Each row was made from one walk, in order. Every step used is in the known rows, and no mark comes twice. Write each row's walk.
In the rows, zero is written as 128.
Known rows
guto laneso subu zelim fizibem seno zile: [ 89 118  76 178 136 173 138 126  98 183 157  67  98 165 128 132 148 134
 128 154  90 176 194 101 179  92]
fizibem zile: [125 152 160 148 146 100 129 135 125 121 134 105 140 127 120 134 127 120
 135 134 126 133 102 110 113 119]
zile nosep: [121 118 156 134 134 155 125 130 118  87 124 151 107 150 114 126 159 141
 151 116 128 113 101  95 142 142]
zile seno fizibem zelim subu laneso: [136 118  59 120 141 141 152 120  91 165 141 111 165 183 115 163 113 148
 146 152 106 105  73  90 191 144]
sesu fizibem zile nosep: [111 149 165 159 147 145 154 118 147  72 130 111 127 139  91 148 136 142
 134 112 124 123 141 116 111 108]
fizibem zelim subu: [130 107  76 107 128 132 112 141 113 143 130 139 127 114 147 119 109 130
 149 132 112 114  76 127 157 122]
toline zelim subu sesu fizibem: [119 130  44 113 140 120  77 146 146 125 103 128 119 142 152  79  97 115
 169  97 109  85 216 101 138 102]
sesu fizibem seno: [116 148 146 139 127 152 163 104 130 116 145  89 126 128 104 178 115 124
 117 126 109 137 183 138 107 104]
toline zelim fizibem sesu: [115 122 112 131 128 133  74 135 125 116 101 129 143 143 152  76 108 159
 141 128 128  91 182  82 151 101]
guto laneso: [118 123  91 148 126 162 154 129 117 160 126 111 130 132 112 122 129 125
 117 139 124 150 162 139 125 109]
nosep zile: [128 117 136 150 135 135 124 109 120 124 136 169 135 124 123 158 129 136
  85 139 125 108 136 126 120 126]
nosep zile seno fizibem zelim subu: [129 112  97 144 146 132 142 102  91 149 146 169 181 171 121 188 102 147
  94 154 107  89  97  97 176 143]
toline zelim: [125 121  95 113 126 112  95 139 133 117 113 149 123 135 128  93 102 124
 139 138 137  96 158  81 121 122]
seno fizibem zelim subu laneso: [136 110  42 138 135 142 121 132 111 149 132 109 160 149 129 123 109 149
 134 142 131 105  39  94 197 121]
nosep zile seno fizibem: [130 123 128 156 146 130 149  93 100 139 143 163 186 175 110 195 114 147
  81 154 118  95 124 100 158 147]
zile seno fizibem: [130 137 118 134 142 121 160 107 102 146 139 120 189 191 114 175 106 140
 125 146 119 114 116  95 174 155]
zile seno: [129 133 132 113 135 128 157 115 106 147 137 129 143 168 115 169 122 131
 141 139 104 123 146 119 135 150]
laneso subu: [128 117  79 149 112 123 122 126 121 134 134 109 113 152 135 126 116 123
 141 119 126 146 180 125 158 126]
laneso subu zelim: [119  94  67 143 117 135 106 128 130 148 149 115  91 153 136 113 132 128
 143 128 111 162 191 103 186 121]
guto zelim: [101 124 121 127 133 138 125 128 124 149 147 128 170 145 142 115 115 127
 113 143 116 190 131 113 142 106]
guto laneso subu: [118 115  51 165 113 158 150 128 113 164 131  98 117 152 118 119 118 121
 129 131 123 166 202 136 151 106]
zelim subu: [111 126  86 115 144 121 120 146 122 150 127 132 113 131 147 101 120 122
 156 109 110 118 142 109 157 124]
sesu fizibem zile seno: [115 158 149 145 147 126 176 107 139 110 138  98 148 150  94 176 114 135
 128 128 110 131 171 134 105 113]
nosep zile seno: [129 120 139 139 139 134 148  99 103 138 144 169 147 156 112 190 125 138
  94 148 105 104 149 121 126 143]
zelim toline: [110 111 136 126 120 111  94 133 125 133 138 139 124 103 125 143 134 103
  96 110 134 138 105 122 119 122]
nosep zile seno fizibem sesu: [137 121 131 161 137 136 134  92 108 134 136 155 186 177 114 195 112 154
  78 143 125  95 124  89 178 149]
zile seno fizibem sesu: [139 132 121 141 133 132 141 105 112 142 128 112 190 196 118 176 106 151
 124 132 130 114 114  82 198 157]
subu sesu fizibem seno: [136 153 121 146 129 158 119 110 135 125 129  71 138 138 141 168 127 109
 140  94  93 134 205 170 113 100]
toline zelim fizibem seno: [103 134 126 124 136 128  98 134  97 132 126 116 140 145 145 102 105 135
 145 152 103 101 183  80 123  99]

Write each row's walk
[138 113 117 151 139 134 145  94  94 138 145 166 191 166 113 203 106 150
  80 163 116  94  91 108 162 144] => nosep zile seno fizibem zelim
[112 162 175 147 146 122 137 121 108 142 158  83 106 146 121 184 148 112
 118 152 113 134  78  78 133 136] => fizibem seno zile
[102 145 167 141 141 152 133 121  81 148 145  85 148 140 151 141 132 142
 136 144  86 131 156 129 132  97] => zelim fizibem seno
[137 161 123 150 145 136 128 113 143 118 122  77 157 152 133 164 128 120
 148  96  93 129 198 167 111 107] => subu sesu fizibem zile seno
[ 93 141 151 138 153 136  97 135  97 107 129 120 117 164 136 112 136 145
 150 153 107  87 136  46 139 110] => toline zelim fizibem seno zile nosep
[116 130 149 150 130 159 100 123 116 126 115 103 153 138 159 109 137 172
 130 116 116 121 158 131 166 103] => zelim fizibem sesu
[114 155 147 153 144 127 158 116 154  99 132  96 141 123 101 149 118 134
 120 121 125 134 160 138 101 100] => sesu fizibem zile
[108 143 171 155 158 138 126 132 133  91 132 130  92 157 111 144 182 145
 132 132 136 107  43  64 155 148] => seno zile nosep
[126 124  34 174 114 173 140 120 129 155 121  73 124 155 130 128 119 118
 136 104 108 163 252 173 143  90] => guto laneso subu sesu fizibem
[102  85 121 120 129 127  80 135 135 147 151 142  99 109 126 129 153 113
 102 123 114 154 127  96 154 117] => subu zelim toline
[110 157  91 139 157 136 112 132 133 144 131  77 108 146 155 141 136 110
 160  89  86 116 170 123 152 106] => zelim subu sesu fizibem seno zile
[128  97 115 116 111 126  94 131 117 130 139 144 134  92 129 154 120 115
  98 132 132 131  47 139 128 120] => fizibem zelim toline
[112 119  60 102 138 104  89 154 128 135 112 151 112 137 143  70  95 119
 163 124 124  86 169  66 143 118] => toline zelim subu
[ 86 124 157 145 158 154 110 125 108 156 162  94 106 145 144 133 165 149
 127 159  80 144 133  82 171 103] => subu zelim fizibem seno zile
[118 118  45 113 141 148 124 150 120 160 127 105  80 134 131  88 147 129
 169 114 105 115 127 105 152 114] => zelim subu laneso
[118 112  30 101 136 125  93 159 129 145 113 131  86 139 130  62 119 124
 173 127 119  87 160  61 140 110] => toline zelim subu laneso
[143 114  61 113 128 138  90 142 117 147 122 121 132 120 168 119 116 123
 161 110  98 113  99 148 159 116] => fizibem zelim subu sesu
[104 140 128 137 149 106  94 142 115 116 115 122 153 139 143  80 106 144
 149 147 116  97 165  83 117  93] => toline zelim fizibem zile
[122 145 153 176 155 114 129 127 117  97 132 114 180 171 111 138 126 143
 128 134 145 113  52  59 175 135] => seno fizibem zile nosep
[126 151 135 171 150  97 131 124 122 123 133  99 194 159 120 142 108 133
 113 142 146 123  67  82 164 126] => seno fizibem zile
[ 88 123  86 118 145 133 118 143 119 169 146 131 159 150 157  95 109 121
 136 128 101 179 141  95 166 103] => guto zelim subu
[109 149  68 124 152 117  83 142 137 131 117 103 105 151 148 109 111 107
 162 110 102  88 186  72 142 106] => toline zelim subu sesu fizibem seno zile
[110  94  41 159 117 166 137 130 118 173 143 102 100 151 117 111 133 124
 129 138 110 176 212 118 171 102] => guto laneso subu zelim
[ 93 117  53 115 143 156 121 147 116 176 146 112 130 151 143  85 133 128
 146 132  98 177 128  94 162  95] => guto zelim subu laneso
[127 148  83 174 125 141 114 113 132 130 140  55 111 166 144 165 132 112
 146 100 101 146 206 141 155 108] => laneso subu sesu fizibem seno zile
[ 95 121 148 137 161 137 119 128 108 153 152 109 136 153 138 123 151 155
 145 153  76 143 161  98 161 104] => subu zelim fizibem zile seno
[139 130 116 164 124 132 105 114 136 122 117 109 182 162 131 137 107 154
 105 118 161 117  87  80 207 136] => seno fizibem sesu
[ 92 159 178 156 155 144 132 121  90 145 149  75 136 147 148 153 151 146
 126 153  91 126 114 105 139 105] => zelim fizibem seno zile
[104 111  94 156 139 133 119 125 103 158 155  94 121 177 143 124 134 146
 157 142  81 157 209 102 186 110] => laneso subu zelim fizibem zile seno
[136 102  45 106 126 155 116 145 111 152 131 118  98 116 133 110 131 137
 159 135 108 112  69 125 153 112] => fizibem zelim subu laneso
[140 123  94 136 119 152  89 118 148 115 121 101 145 108 143 157 124 116
 119  88 109 128 152 190 116  95] => subu sesu fizibem zelim toline
[139 117  84 148 147 135 122 102  94 150 138 155 188 174 137 188 106 139
 105 138  97  87 116 116 178 138] => nosep zile seno fizibem zelim subu sesu
[119 110 112 128 116 148 127 114 146 103 136 129 134  96 107 167 111 129
  92 118 129 131 116 163 112  99] => sesu fizibem zelim toline
[110  95  79 158 119 154  87 125 123 146 139 100 110 160 156 102 136 158
 146 120 103 156 211 107 211 105] => laneso subu zelim fizibem sesu
[145 120  46 157 107 149 105 115 138 122 125  84 128 147 151 141 112 124
 151  95 107 144 208 178 155 103] => laneso subu sesu fizibem zelim
[ 95 112 146 132 145 160 110 125 100 159 158 101 119 138 147 125 152 146
 134 151  75 148 165 102 163  98] => subu zelim fizibem seno
[135 144  74 164 126 130 127 114 129 128 132  70 138 175 138 159 113 117
 161  95  96 145 240 156 147 111] => laneso subu sesu fizibem zile seno
